In the rows, zero is written as 128.
Known rows, with every way that one mark hangs from another
J_177(J_811): [129 130  98 151 106 141 109 132 161 105 150  87 124 152 128 165 144 109
 165 194 133 133 136 106]
J_818(J_147 J_177 J_608 J_927): [151  94 213 138 120 155 126 119 153 106 151  66 104 160 142 170 134 142
 123 217 145 123  93 128]
J_208(J_418 J_608(J_818) J_870): [143 115 136 169 167 157 114 141 162 125 151 101 109 144 124 167  55 126
 166 206 143 126 126 132]
J_818(J_147 J_608): [140 111 163 148 136 148 116 124 152 115 146  80 117 146 134 168 139 144
 150 214 141 134 110 135]
J_870(J_208 J_743): [123 150  91 164 111 143  96 127 125 124 157 107 122 160 136 187 163 139
 156 185 138 121 128 135]
J_870(J_208(J_490 J_608(J_818))): [148 124 124 184 122 159 106 122 158 135 155 101 134 150 140 175 104 128
 174 205 125 129 127 126]
J_177(J_811 J_818(J_147)): [133 120 113 162 120 121  88 162 140 104 170  96 124 158 129 170 133 116
 162 203 143 121 116  92]
J_608(J_818(J_147 J_177 J_927(J_811))): [155 110 210 137 161 132 121 122 148  95 172  77  86 181 143 178 120 141
 132 203 153  97 119 123]
J_208(J_418 J_608 J_870): [141 114 121 165 164 165 118 135 170 125 142  91 118 133 117 166  62 127
 166 200 147 135 115 134]
J_818(J_147 J_177(J_811) J_608): [144 107 176 145 126 156 113 119 152 103 149  73 114 152 134 174 144 116
 141 212 158 117  97 103]
J_811(J_177(J_818(J_147 J_608))): [141 107 161 151 136 132  98 153 135 127 154  76 128 155 147 169 137 149
 162 198 147 125 125 107]
J_811(J_177(J_818(J_608))): [137 114 133 144 117 136 105 151 144 133 146  77 134 150 151 166 144 141
 170 186 139 128 138  99]
J_870(J_208(J_418 J_490 J_608(J_818(J_177))) J_743): [147 124 146 182 143 178  93 114 133 131 154 102 117 151 132 196  85 123
 147 190 145 105 113 114]
J_927(J_818(J_177)): [129 115 135 121 149 131 113 126 169 118 143  80 118 157 156 182 139 124
 147 192 147 115 126 119]
J_177(J_811 J_818(J_147 J_608 J_927)): [141 101 165 167 105 139 106 162 123 106 173  96 122 154 127 164 128 125
 152 221 148 113  89  98]
J_208(J_418 J_490 J_608 J_870): [147 107 122 172 157 177 115 129 183 132 138  88 123 129 112 161  36 117
 172 195 138 139 109 127]
J_811(J_177(J_818(J_147 J_608 J_927))): [148  97 188 153 122 133 108 158 128 120 164  73 120 161 146 162 129 157
 152 205 143 122 117 112]
J_177(J_818(J_147 J_608 J_927(J_811))): [147 106 184 152 150 137 119 148 124 113 168  88 112 153 131 170 122 150
 150 209 159 103  91 115]
J_818(J_147 J_177(J_811) J_608 J_927): [149  96 202 150 110 158 121 127 144  98 159  73 109 158 132 167 135 121
 130 220 155 114  89 108]
J_147(J_818(J_177(J_811))): [128 127 137 157 105 156 101 123 159 105 154  78 107 166 141 190 139  91
 155 194 135 134 134  84]
J_818(J_147 J_177(J_811) J_927): [146 107 177 147 110 142 111 132 152  88 167  72 104 169 131 167 131 118
 132 211 145 119 106 106]
J_418(J_208(J_490 J_608(J_818) J_870(J_743))): [142 118 110 189 124 181 108 140 144 145 140 116 128 157 138 172  93 138
 190 202 140 131 121 114]
J_208(J_418 J_490 J_608(J_818) J_870(J_743)): [144 117 125 183 159 179 104 131 145 137 145 112 112 142 115 170  37 124
 171 192 143 118 113 124]
J_418(J_208(J_490 J_608(J_818(J_147 J_177)) J_870)): [159  92 173 176 149 177 111 134 175 132 145  89 118 167 147 173  81 134
 168 219 147 131 108 112]

Rows
[141 116 139 163 155 150 110 130 153 114 146  90 114 141 130 172  87 129
 158 206 135 128 138 123]
J_208(J_418 J_608(J_818))
[139 124 110 166 126 156  98 123 163 119 151  95 127 145 122 179  98 122
 161 190 130 127 133 135]
J_870(J_208(J_418 J_490))
[136 108 163 127 171 125 106 127 162 113 149  82 110 161 151 183 130 135
 139 204 154 112 111 127]
J_927(J_818(J_147 J_177))
[144 113 174 140 140 131 105 125 163 105 159  79  99 175 150 177 132 133
 136 205 136 122 131 122]
J_608(J_818(J_147 J_177))
[150 113 148 171 159 185 103 124 154 135 143 100 106 150 124 179  42 116
 155 189 148 111 106 112]
J_208(J_418 J_490 J_608(J_818(J_177)) J_870(J_743))
[122 130  88 163 114 160 108 147 142 131 141 109 121 165 139 175 144 142
 176 193 147 133 131 126]
J_418(J_208(J_870(J_743)))
[138 131 108 190 138 177  96 118 129 133 146 105 130 133 116 186  88 129
 164 190 143 122 109 126]
J_870(J_208(J_418 J_490 J_608) J_743)
[146 123 148 201 159 165  86 123 114 128 164 114 117 147 119 192  74 138
 158 208 145 110 109 135]
J_870(J_208(J_418 J_490 J_608(J_818(J_147))) J_743)
[134 138 122 186 148 156  96 129 108 126 159 118 117 148 129 194 106 137
 156 199 146 109 125 133]
J_870(J_208(J_418 J_608(J_818)) J_743)
[142 126 135 180 148 148 103 130 139 120 160 104 119 147 132 185 100 132
 159 210 139 119 133 135]
J_870(J_208(J_418 J_608(J_818)))
[145 105 174 142  91 164 128 124 152 103 151  72 116 155 135 163 144 113
 139 208 147 117 102 101]
J_818(J_177(J_811) J_608 J_927)
[156 103 149 172 152 180 108 131 177 122 151  91 114 147 119 169  36  90
 164 197 149 113 108  94]
J_208(J_418 J_490 J_608(J_818(J_177(J_811))) J_870)
[136 107 148 153 130 135 103 151 138 121 156  90 124 148 140 169 136 141
 153 210 143 126 103 113]
J_177(J_818(J_147 J_608))
[139 123 137 142 112 138 106 129 162 102 157  83 111 170 144 174 141 101
 151 194 136 115 140  94]
J_608(J_818(J_177(J_811)))
[137 118  94 185 120 189 112 134 153 147 129 107 137 145 131 170  98 139
 190 197 144 141 109 113]
J_418(J_208(J_490 J_608 J_870(J_743)))
[140 105 199 152  97 170 123 116 149 116 151  69 102 162 150 182 136 125
 137 209 133 135 113 111]
J_147(J_818(J_177 J_608 J_927))
[141 131 121 194 139 169  93 123 124 134 156 115 122 144 124 189  82 130
 165 196 139 111 120 126]
J_870(J_208(J_418 J_490 J_608(J_818)) J_743)
[134 112 153 137 160 130 101 132 153 104 156  87 114 159 140 183 132 112
 148 207 162 102 109 108]
J_927(J_818(J_147 J_177(J_811)))
[143 112 156 145 130 140 127 147 133 117 161  90 120 151 137 164 130 140
 158 196 153 103 103 108]
J_177(J_818(J_608 J_927(J_811)))
[149 107 192 152 114 136 108 136 145  89 175  81  96 181 138 171 125 116
 133 216 141 109 117 106]
J_608(J_818(J_147 J_177(J_811) J_927))
